Each row was made from one small tree. The marks that hang from a mark follow it in brackets, in alphabetical order. Every link used is in the known rows. Write each row's tree.
Known rows
kagin[vonul[duful]]: [ -1   9   0   1   0 -10  -2   5   3  -6 -11  -8  -2   0   4  -2 -12   2
   0  -4   3  -8  -5 -11  -5  -4   1  12  12 -12   9  -2  -6  12   0  -2
   0  -2  -1  -4   5  16   5  26   2   2   8   1   1   6   1   2  -1  -1
  -7   2  -5   5   6]
vonul[duful[lefu mazus[gazu] neti] kagin]: [ 12   0  -1 -13 -10 -34 -10  -4   9  -5 -21  -8 -13   0  27 -27  15  -9
 -13   1 -20   1  33  -5 -16 -12  -2  28  30 -18   1  -1  -5  29   7  -2
   5  47  10  -4   4  38  -8   0   6  11   8  12  -3   4  -4 -17   2  -3
 -16   5 -27  -7   0]
kagin[vonul[duful[lefu] gazu[neti] rida[mazus]]]: [ -2   3  -1  -5  -1 -29  -5  -8  15 -10 -13 -21  -8   8  10 -14   0   2
 -11   4   3 -18  17   4  -5 -10   3  21  11 -40   6 -12 -18  44   7  -8
  23  65  13  -1  20  26   4  36   3  -4   6  -8  -7  17   3   1   8   7
 -12   1   0   2  -1]
neti[gazu[vonul[duful[lefu mazus]]]]: [ 16   7   2 -13  -2 -30   3   3   0  -1  -8  -8   0  -9   6 -17   8 -20
  -7  -4 -13 -11  13 -12 -10  -7  -3  17  13 -27   7  -6  -4  16  -1  -2
  -8  26  10  -1  17  31  -4  24   2  12   4  -4  -3  -9  -7 -18  -6  -5
  -9   2  -7  -7  -3]
linek[gazu[mazus neti] rida[vonul]]: [  9  -2   1  -2  -6 -29   1   6  29 -13  -2   5  -2   2   9   5  14  -8
 -14  -3   9   1  14  15  -9  -7   7   3  -1 -13 -26  -9 -14   7   8  -8
   8  17   6  -4 -11 -16  -5 -19  -2 -12   8  -2  -1   2  -4  17  -3   7
 -11 -20  32   2  -3]
duful[mazus[gazu rida[linek]] neti vonul[kagin]]: [  8  -6   5 -22  -2 -24  -7  -4  15 -15 -24  -8   0  -5  26 -12   7  -4
 -14  -5 -24   8  26 -14 -20 -15   3  31  38 -37   4  -5  -5  19   0   1
 -12  61   2 -11 -13  19  -3   1  10   2   5  12  -7  -9  -2 -12 -32   5
  -9  -9 -11  16 -13]
vonul[duful[lefu mazus neti] gazu kagin rida]: [  3   9 -12 -20   0 -37  -8 -16   7   0 -27 -25 -20   8  25 -32  10  -4
 -24   7 -13 -12  38 -13 -13 -18  -1  24  27 -28  16  -1  -8  50   7  -5
  14  71  20  -7  15  41 -11   2   9   3   7  13 -14  21   1 -23  11   4
 -18  10 -28 -13   6]
duful[lefu mazus vonul[kagin rida]]: [ -1   2 -18 -14   9 -10  -4  -3   3  -9 -19 -15  -7  -2  24 -22   0  -1
 -14   3  -5  -7  23  -4 -14 -11   0  11  12 -16  15   5  -1  38   2  -1
   4  43  14  -9   2  10 -10  -3   9   1   6   2  -1  15  -2 -16 -11   0
  -8  -5 -34  -3 -12]
vonul[duful[mazus] gazu rida[linek]]: [  5   9  -1 -16   1 -34  -1  -8   3  -8 -20 -29 -14   8  11  -1   1  12
 -19   9  -5 -14  14 -25  -8 -14   6  13  15 -36  25  -5  -1  31 -10  -5
   6  39   8 -11  16   6  -5  27   5  -3   6   5 -12  12   2 -10  -5   7
 -12   7  -6  -1  -1]
linek[gazu[mazus[duful[neti]]] rida[vonul[kagin]]]: [  5  -2  -7 -11   2 -28  -5   6  24 -11 -17  -4  -7  -6  28 -19  15 -10
 -20   0  -1  13  20  12 -16 -11  10  19  11 -22 -22 -16 -20  13   9  -5
   4  41   8   3 -27  15 -12 -23   2 -10   8   6   3   0   1   0  -4   9
 -16 -14  10  -1  -9]
gazu[mazus[rida] neti[duful[vonul[kagin]]]]: [ 10  -2  -1 -17  -4 -15   4 -13  21  -5 -10  -7   9  -8  22  -4  -5 -25
 -10 -15 -14  -8 -25  16 -10 -12  -4  19  23 -28  -1  -2 -12  21  14  -7
   1  20   5   8 -17  20  10  10   5   3   1   2  -5  -1  -3  11 -18   5
  -5 -13  -2  14  -5]
mazus[duful[lefu] gazu[vonul[rida[linek]]]]: [ -6  -1  -2 -14   9 -30  -3  17   4  -5   4  -3  -5 -13  13 -20  18   1
 -10   3 -14   5   2  11 -14 -10   8  17  10 -50  -2 -21  -4  17   2   4
   7  45  -4  10 -12  15  -1  14   0   0   0  -5   2 -14   3 -19   0   4
  -5  -4  -9  12 -27]
linek[gazu[mazus[duful[lefu]] neti]]: [ -2  -3   4 -17 -18 -26  -2  13  28  -3  10   7  -6  -5  14 -19  23 -20
 -13  -2  -1   1  18  26 -10  -3   3   5   7 -28 -27  -7 -20   8  10  -5
  17  25   4   6 -10   4  -1  -5  -2   0   5  -5   1  -8  -5  13  -2   2
  -9 -14   5  -2 -13]
lefu[duful[vonul[kagin rida[mazus[gazu[neti]]]]]]: [ 10 -14  -7   2   3 -15  -1 -19  12 -13 -13 -22  -1  -3  26   4 -13   5
  -9  -3  -5   5  -9  19 -13 -13   3  21  16 -27   5 -12   1  38   5  -2
  15  82   1   3  -6   6   5  -9   6  -5  -4  -5   0   2   7  11 -20  15
  -6  -6  -4  11 -25]
rida[linek mazus vonul[duful gazu kagin]]: [ 21 -12  14   7  12 -18   2 -13   1 -15 -25 -30   1  10  12   4 -25   7
  -4   7  -3   2   6 -13  -6 -15  15  34   1 -32   3 -19  -6  22 -15  -4
   1  48   8  10  24  21   0  40   0  -6   1  -6   3  22   4   4  -3  10
  -8  10  16   6 -16]
vonul[rida[mazus]]: [ -4  -2  -7  -4   9  -3   0  -7  -5  -8  -6 -13  -3   4   3   1   2  14
  -8   8   4  -4  -2   3   6  -5   6   2 -11 -13   9  -6   2  12  -3   1
  10  34   5  -2   8  -1  -1   8   1  -9  -4  -8  -5   4   5   0  -2   7
  -3  -5  -4   1  -9]
duful[mazus[gazu rida] neti vonul[kagin]]: [  4  -4   0 -21  -6 -25 -10  -9  18  -9 -27  -9  -1  -6  31 -11   7  -9
 -16  -6 -21   5  22  -6 -15 -15   1  24  38 -24   2   1  -5  25  10   3
  -9  49   7 -14 -19  25  -7 -20  12   6   4  15 -12 -10  -1 -13 -27   4
 -10  -7 -23   9  -6]
mazus[rida]: [-6  0  3 -8  4 -5 -3 -8  5  0 -2 -2  0 -2  2  6  6  1 -2 -2 -6 -1 -7 -1
  2 -3  2  5  7 -7 -4  4 -4 -2  5  2 -4  3  2 -3 -7  3  2 -7  1 -1  1  6
 -3 -7  3 -5 -3  4  3 -4  2  7  1]
mazus[duful[neti] gazu[vonul]]: [  4  -1   3 -14  -8 -20  -3  12  11   0  -2   5   6 -16  18 -13   7 -13
 -12  -4 -16   8   7  10  -7  -5   1  13  23 -24  -9 -22  -6   8   9   5
  -2  36  -4   7 -23  30   1  -4   2   6  -2   7  -7 -28   0 -11  -6   3
  -8   2  -4   8  -7]
gazu[mazus neti[duful] vonul]: [ 21   4   0 -14  -7 -18  13   2  15  -1   8   9  12 -10   5   0   2 -24
  -7 -13  -9 -13 -20  18  -5  -6  -9   5  10 -17  -2 -16  -7   8  10  -6
   3   8   0  18  -8  11  12  24  -3   3  -3  -5  -7 -16  -8  13  -1   2
  -4  -7  17   8   2]
gazu[vonul]: [  1   3  -4  -3   3  -9   5   6  -2   0   0   4   9  -4   1   6  -9  -6
  -3  -4  -4  -2  -1  -1  -1  -3  -2   7   1  -5   0  -8   1   4   1   3
  -4   8  -1   3  -2   4   3   6  -1   3  -1   0  -5 -10  -3   2   2   0
  -1   0   6   4   2]
linek[rida[mazus[duful[neti]] vonul[kagin]]]: [ 12  -9  -1  -1  13  -2  -4  -1   9 -13 -26  -7   1  -7  19 -13  -1  -3
 -11   6  -6  11  16  11  -6  -8  12  22   2 -10  -8 -22 -18   6   3  -3
   0  70   6   5 -15  22  -4  -8   3  -8   2   0  11   8   4 -22  -6   6
  -9  -6   6   2 -14]
gazu[neti[duful[lefu mazus vonul]]]: [ 19  -7   6 -14 -10   2   1  -7   7  -7  -9   2   3 -10   1 -21   4 -23
  -3  -6 -12 -14  26  10 -14  -2  -9   5  21 -18   8  -4  -7   6   7  -8
   1  24  11  -3  -3  10   2  21   4   7   5  -1   7   0 -12 -12 -22  -1
  -3 -10 -12  -2  -5]
lefu[duful]: [  7  -9  -1   3   2  10   0 -16  -3   3   5  -5   2  -3   0   5  -4   3
   3  -3  -6   2  -6   3  -7   0  -3   3   8   2   3  -2   5  -8   1  -2
   2  23  -4   2  -2  -5   3  -6   1  -4  -4   2   6  -6   1  -2 -11   5
   4   0   4   0   0]
duful[lefu]: [ -2  -4   0  -2   2   0  -4   0  -1   1   5   5  -3  -2  -1 -15  11  -5
   2   2  -6   1  15   5  -4   1  -2   3   2  -1  -5   2  -3   2   3  -1
   2   7   3   2   4   8  -2  -1  -1   1   2  -1   5   2  -3  -6   4  -3
   2  -2  -7  -3  -3]
lefu[duful[neti[gazu]]]: [ 17 -10   3  -2  -4   9  -1 -26  -3  10   5   1  -3  -5  -4 -14  12  -9
  -2  -8 -16   3   9  -1 -12   0  -7   7  21  -8   1  -7  -3  -9   6  -5
  -7  44   3   8  -1  21   1  -1   3  -2  -8  -1   1 -11   0  -7 -12   5
   1   0  10  -3   0]
rida[mazus[duful gazu[neti]] vonul[kagin]]: [ 16 -16  16   4  -2 -12   0   2  26 -16 -12  -6   2  -5  30  -3 -11  -7
  -6   0  -5  13  -8  28  -3  -8  12  19   2 -25 -20 -24 -12  12  -1   0
   9  48  -1  19 -13  15   4   3  -1  -1  -2 -10   6   2   7  -6  -6   8
  -7  -3   7  11 -34]
mazus[gazu[vonul] rida]: [ -6   0   4 -11   3 -28  -1   2  11  -2  -4  -3   6  -8  15   8   2  -4
  -5  -5 -11   3 -18   6  -5 -10   3  13  14 -24 -12  -6   0  10   9   7
  -7  14  -3  -1 -17  11   2 -12   0   2  -1   7 -12 -26   3  -4  -3   5
  -1  -5   1  14  -2]
duful[lefu vonul[gazu[mazus] kagin rida]]: [ -4  -1 -20 -13   2 -32  -3  -4  10  -2 -13 -24  -3  -1  31 -19   4  -7
 -20   2  -4  -5  12   7 -15 -16   2  18  12 -31   4  -1  -8  59   9  -6
  13  57  15  -2   9  19 -10   1   7  -5   4  -2 -14  15  -2   3   1   5
 -12   0 -20   0  -5]
lefu[duful[neti]]: [ 12 -11  -1  -3  -5  16  -2 -23  -2   5   3   2   2  -2  -3  -3   2   0
  -1  -5 -13   4  18   1  -8   0  -6   4  21   5   4  -5   1  -8   6  -3
   0  42  -1   0  -3   7   3  -7   4  -2  -4   7   4  -9  -2  -5 -12   5
   2   2   6  -2   5]
lefu[duful[mazus neti[gazu] vonul]]: [ 28 -11   0 -13  -9  10  -1 -25   2   0 -13  -7   4 -10   6 -14   6 -15
  -8 -10 -18   1  30  -8 -20  -3  -7   9  33 -12  14  -6   0   3   1  -6
 -14  60   6  -9   0  21  -5  -3  10   2  -4   2  -6 -13  -8 -12 -41   4
  -4  -4  -4  -4  -4]
duful[neti]: [  4  -2  -3  -7  -7   3  -3  -5   3   2  -2   8  -2  -2  -1 -12   9  -4
  -5  -1  -7   1  23  -3  -1   0  -4   3  12   2   0  -3  -4   0   5  -1
  -2  20   3   0  -3  11   0  -1   3   1  -1   4  -3  -4  -2  -3  -4   0
  -3   2   1  -1   6]

Write each row's tree
[  8  10  -4  -7  -1 -27   8   5   5  -9  -3  -2  -2   1   3   7  -8  -1
 -12  -1  -2 -14   0  -5  -5 -13   3  17   9 -29  15 -11  -4  23  -2  -3
   8  23   1   4   6   7  11  32   1   4   1  -6  -4   0   1   4  -2   4
  -8   2  17  13  -8]  gazu[neti vonul[duful rida[linek]]]
[ -9   3   9 -11   4 -23  -2  13  18 -20  -3  -7  -9   1   4 -11   1  12
 -10   4  11  -2   7   9  -9  -5  10  15   2 -51  -6 -23 -16   9  -4  -4
  16  52  -1   8  -6  -2   9  37  -1 -11   2 -17   4  -1   8  19 -11  14
 -10 -19  11  14 -28]  kagin[vonul[rida[linek[gazu[neti]] mazus[duful]]]]
[ 12  -1   2 -15 -13 -19  -6  -2  12  -5 -10   4  -6  -3  14 -11  20  -4
 -12   1 -15   4  27  -5  -8  -5  -3   4  24  -9  -1  -6   0  10   3   0
  -2  34   1  -8  -7  12  -7 -11   4   4   3  10 -10 -12  -5 -12 -10   0
  -8  -4 -10  -2   1]  duful[mazus[gazu] neti]
[  1   3  -3   0   5 -32   3  10   5  -2  -6  -6   3  -5  20  -2  -9  -4
  -4  -5  -7   9 -16   8 -10  -9  -1  17   8 -17  -6 -11   3  25   2   5
  -2  18  -2  10 -10  14   2  -6  -1   4  -1   4  -5 -11   4   6  10   2
  -7   1  -3  10  -8]  mazus[gazu[vonul[kagin]]]
[  3  -1 -17 -21 -10 -22  -4 -10  13  -3 -12 -16   1  -1  23  -7  11  -8
 -26  -2  -6  -9  23  -5  -8 -13   0   7  24 -24  11  -6  -8  42   8  -6
   7  56  13  -8   1  23  -9  -4  10  -8   0   4 -26   1  -5   2 -15   8
 -14   2  -7   2   5]  duful[neti vonul[gazu[mazus] rida]]
[ 17   0  -3 -14  11 -26   8  -2   1  10   6  -3   4 -14  11 -30  13 -29
  -4 -12 -18  -6 -25  15 -18  -9  -9  22   8 -32  -5 -15  -7  19   9  -6
  -6  27   6  30  -1  38   1  30  -2   4  -4 -10  -1  -7  -4   1  14  -1
  -6  -8  -7   0 -10]  neti[duful[lefu] gazu[mazus vonul[kagin]]]
[  0   9   0 -17   2 -39  -4 -16  14  -2 -28 -33  -8   5  30   0 -10  -1
 -16   0 -11 -11  -4 -17  -8 -17   4  26  21 -28   8   5  -8  33   2  -1
   0  30  11 -10   3  26  -4   0   6   5   7  16 -13   9   5 -12  -1   6
 -10   9 -16  -1   7]  vonul[duful[mazus[rida]] gazu kagin]
[  2   0   9 -19  -2 -32  -1  -2  23 -18 -20  -9  -2   2  15   2  -6  -6
 -12  -5  -6   0  25  -6 -17 -13   4  24  23 -40  -7   2 -10  14  -2  -3
  -2  37   7 -11 -11  -6   2   1   6   0   7   5   1   0  -1  15 -29   8
  -9 -17   7  13 -15]  duful[mazus[rida[linek[gazu[neti]]]] vonul[kagin]]
[  3   5 -10  -3  21 -26   7  -5  -5  -2 -10 -19   0  -2  13  -7  -9  -2
 -10  -1  -3  -1 -18   3  -3 -11   4  17  -6 -31   7 -18   0  29  -1   1
   0  49   9  18   6  20   0  15   1  -4  -7 -14  -9  -2   9   3   7   7
  -8  -3  -2   5 -19]  neti[gazu[vonul[kagin rida[mazus]]]]
[  5  11   6 -19   8 -26   1   2  15 -15  -4  -3 -16   4  -6 -17   8   9
  -9  -3   2 -14   6  -3 -20  -7  -3   7  19 -44   3 -13  -7   9  -1  -8
  10  22   3   2  -6  -7   7  48   0  -8   9  -6   2   1   0  11  -6  11
 -11 -25   3   8 -10]  kagin[vonul[rida[linek[gazu[neti[duful[mazus]]]]]]]
[  5   5  -2  -8  11 -30   3   3 -10  -1   0 -12  -7  -3  -2 -16   9  -5
  -9  -1 -10 -10   4 -12 -11 -12   4  23   6 -46  13 -10  -1  21  -2  -4
  -2  30   7   9  16  28   0  40   1   2   0 -11   0  -1   1 -11   1   1
  -8   3   1   4 -16]  neti[gazu[vonul[duful[lefu] rida[linek]]]]
[ -6  -1   3 -19  -4   0  -7  -5  12   2  -7   1  -2 -10  11 -13  11 -10
 -10  -2 -15   2  10   4  -1  -3   4   9  22 -13  -5  -4 -16  -6  11   2
  -4  31   0  -1 -22  23   2 -14   5   2  -1   9  -4 -14   3 -19 -12   4
  -1  -2  -6   6  -4]  mazus[duful[neti] rida]
[ 22 -17  22   4  -1  -5   4 -11  15 -14  -7  -6   3   8   1  11 -13   0
  -1   4  -2   0  20   4  -1  -6   7  16  -2 -29  -7 -24 -11   5 -12  -6
   5  58   6  12  16  -3   4  34  -2  -8  -5 -14   2   9  -2   4  -9  10
  -2  -3  40  10 -17]  rida[linek mazus vonul[gazu[neti]]]
[  6   9 -13 -15   4 -28   7   3   7   2   7  -5   1  -8  11  -6  12 -12
 -17  -7  -4 -10 -16   5  -6  -9  -1   4   1 -27   4 -11  -1  26   3  -2
  -3  25   5  14   0  13  -3   9   2  -3  -4 -12 -20 -14  -1   2   0   3
  -9  -6   5   4  -7]  neti[gazu[mazus vonul[rida]]]
[ -8  -1   1  -1  10 -23  -4   0   0 -14 -11 -13  -3   2  -3   6  12  12
  -7   8  11   3   7  -1  -3  -3  10   9 -12 -18 -13  -6  -5   0   3  -2
   8  38   6 -14  -4  -7  -7 -13  -4 -12   4  -3   6  -1   4  15   0  10
  -8 -16  12  -4  -1]  linek[gazu rida[mazus]]
[ -2 -11  22  -5  15 -12  -3  -5   8 -11  -5  -3  -3   6  -2   6   1  10
  -4   0  -2   7  11  -5  -6  -7  13  13   7 -30 -19  -4  -5 -15  -6   1
  -6  -3   2  -4  -8  -9  -5   6  -1 -11   2   0   7  -2   3   5 -16  10
  -1 -15  22  13 -18]  mazus[rida[linek[gazu] vonul]]
[  4   5   5 -19  -8 -43  -4 -14  25  -2 -20 -22 -13   5  25 -11   1 -14
 -14  -1 -16 -14  16  -2 -12 -16   0  28  26 -32  -1   5 -17  39   9  -6
  10  47  17  -5   7  30   1  -2   5   8   8  12  -8  13   1 -14   5   3
 -10   6 -11  -2   4]  vonul[duful[lefu mazus[rida]] gazu[neti] kagin]
[ 11   7  -9  -6  -1 -25   3   1  -1   0 -17  -5   3  -2  13  -6 -15 -12
 -11  -4 -12  -1   9  -7  -7 -11  -3  25  20  -4   9  -8  -5  24   4   1
  -3  29   6   4   0  34   4   8   4   9   2   9  -6   0   0  -1   3  -1
 -11  12  -2   3   7]  gazu[vonul[duful[neti] kagin]]
[ 18  14  -8  -7  -8 -34   8   4  15  -7 -17  -6   1  -1  20   4 -20 -17
 -10  -5  -8 -10   4  -2  -6 -12  -4  19  13 -10   9  -6  -5  28   0  -2
   1  28   8   3   4  15   9   6   3  13   4   6  -7   1  -3   3  -3  -2
 -12   5   3   2   0]  gazu[neti vonul[duful[mazus] kagin]]
[  8  -7   1 -19   9 -17   0 -14   8   3  -9 -13   3 -14  19 -29  16 -28
  -6 -14 -21  -7 -20  10 -18 -12  -2  25  21 -41  -4  -1 -12  22  15  -7
 -11  25  11  15  -5  40  -2  21   5   2   0  -6   0  -1  -2  -5 -12   2
  -5 -13 -21   4 -14]  neti[duful[lefu vonul[kagin]] gazu[mazus[rida]]]
[ 11 -17  21   4  13  -3   0  -4   2 -19  -7  -5   3   8  -8   5  -6  13
   0   7   5  11  19  -3  -2  -3  14  15  -9 -25 -16 -17  -1 -15 -15   0
   0  29   3   4   9 -13  -5  32  -4 -14  -1 -12  11   2   0  15 -16  10
  -4 -15  25   7 -25]  rida[linek[gazu] mazus vonul]
[ 16  -8  12   6  -7  -9   2  -8  21  -3  -6  -2  -1   4   7   5 -12  -9
  -7  -3   1  -4  16   9  -2  -5   3   4   6 -11 -11 -12 -10  12   1  -5
   5  14   8   7   3   3  -1   2   0  -3  -2  -2  -4   9  -2  -3   2   6
  -3   5  24   3  -3]  rida[vonul[gazu[neti]]]
[ 16  -8  11 -18   9 -21  -4 -20  19  -8 -24 -11  -4   6  18 -11  -3  -3
 -13   0 -21   2  33 -14 -14 -15   5  27  27 -27   0 -11 -11  13  -4  -3
 -11  62  12   3  -1  15  -6   9   7  -4   3  11  -8   7  -1 -19 -11   8
  -7  -1   7   7  -5]  duful[mazus[rida[linek vonul[gazu kagin]]] neti]
[  1  -1   9  -8  15 -26   5  15   1 -13  -9 -13   6  -4  10   0 -15   0
  -6   3  -1  12  -2   1 -10  -8  12  29  -4 -42 -10 -23  -7   5 -11   4
   2  53   0  15  -5   8   5  25  -4  -4  -3  -7   8  -9   6  21  -5  10
  -8  -9   9   9 -27]  rida[linek[gazu[vonul[kagin]]] mazus[duful]]
[ 15  -6   1  -9   0 -18   2  -6   6  -4  -2  -7   5 -10  15   8  -2  -1
  -5  -5 -17   3  -1   4 -17  -7  -5   9  20 -13   2 -11   8   5   1   4
  -4  45  -4  -2  -7  -2   2  -6   1   3  -2   7  -7 -26  -5  -5 -17   6
  -2  -3  -3   3  -3]  lefu[duful[mazus[gazu[vonul]]]]
[  6  -8  10  -6   2   4   1   6   0 -11  -2  -9   5  -7   0  -1   0   2
   0   7  -3   7   0   2  -1  -1  11  13  -6 -27   1 -19  -6 -11 -11   0
   2  44  -6   9   4   5   6  31  -2  -3  -4 -11  10  -4   3  -4 -14   6
   0  -5   5   8 -23]  rida[linek mazus[duful]]
[  2  -5   3 -21  13 -17  -4  -6  -6 -14 -11 -15 -10  -2  -3 -27  16   5
 -12   4  -6  -9  26  -9 -20  -9   2  11  15 -45   9  -4   0  11   1  -4
   5  31  13 -12   0   0  -9  31   3  -7   6  -2   8   3  -6  -3 -20   8
 -11 -19 -19   0 -17]  neti[duful[lefu mazus vonul[rida[linek[gazu]]]]]
[ -4   2   6 -17 -13 -31  -1  -2  30  -4   7   3  -2   3  11   8  14 -10
 -15  -7   0  -4   3  12  -3  -7   2   6  11 -22 -25   2 -12   7   9  -4
   8   9   4  -2 -13  -5   2 -14  -1  -4   2   3  -9 -10  -1  24 -10   7
  -6 -18  18   8   0]  linek[gazu[mazus[rida] neti]]
[  7  -2   1  -8 -11  -5  -7  -6  -1   0  -6   2  -6   0   1 -21  14  -9
  -6   1 -11  -5  36  -6  -5  -4  -1  14  18  -5   5   1  -9   8   7  -3
   4  19   9  -6   8  32  -3  12   3   5   4   7   2   5  -5 -14   0  -3
  -7   8 -10  -7   7]  vonul[duful[lefu neti]]
[ -6  -5 -12 -17  -2   3  -8   0   4  -4 -11  -4  -4 -12  14 -32  15  -9
 -16   2 -10  -2  36  10 -10  -6   3   7  23 -21   9  -6 -12  17  12  -1
   6  46  10  -7 -12  30  -7  -3   9  -1   2   1   1   0  -2 -25 -18   2
  -8  -1 -27   2 -14]  mazus[duful[lefu neti vonul[rida]]]
[ 17   0  -1 -15 -16 -14   0  -5  10   5   5   7  -1  -4   7 -16  25 -20
 -12  -8 -11  -2  12   0  -6  -2  -4   6  13 -11  -5  -8  -8   7   6  -8
  -6  28   4  12   2  25  -4   2   3   0  -4  -4 -13  -9  -5   4  -5  -1
  -8  -5   6  -3   2]  duful[neti[gazu[mazus]]]
[ -6 -12   1 -21  -5   5 -11  -3  11  -1 -11   0   5 -15  14 -24  13 -18
 -11  -5 -19   2  33   9  -7  -5   4  17  30 -24  -5  -3 -20   3  15   1
  -5  43   8  -9 -19  34  -3  -8   9   3   2   8   4 -12  -3 -25 -28   1
  -2  -3 -21   8 -10]  mazus[duful[lefu neti vonul] rida]
[  1  -5  17  -9  -7 -25  -3   1  20  -9   4   5  -5   0   8   5  12  -2
  -4  -4 -12   3  -4   5  -7  -7   4  12  17 -35 -14  -6  -7   1   3  -1
   1  24  -6   4 -13  -1   9   4   0   0   0  -1   0 -11   3   1  -7   5
  -1  -8  21  20 -14]  mazus[gazu[neti] rida[linek]]
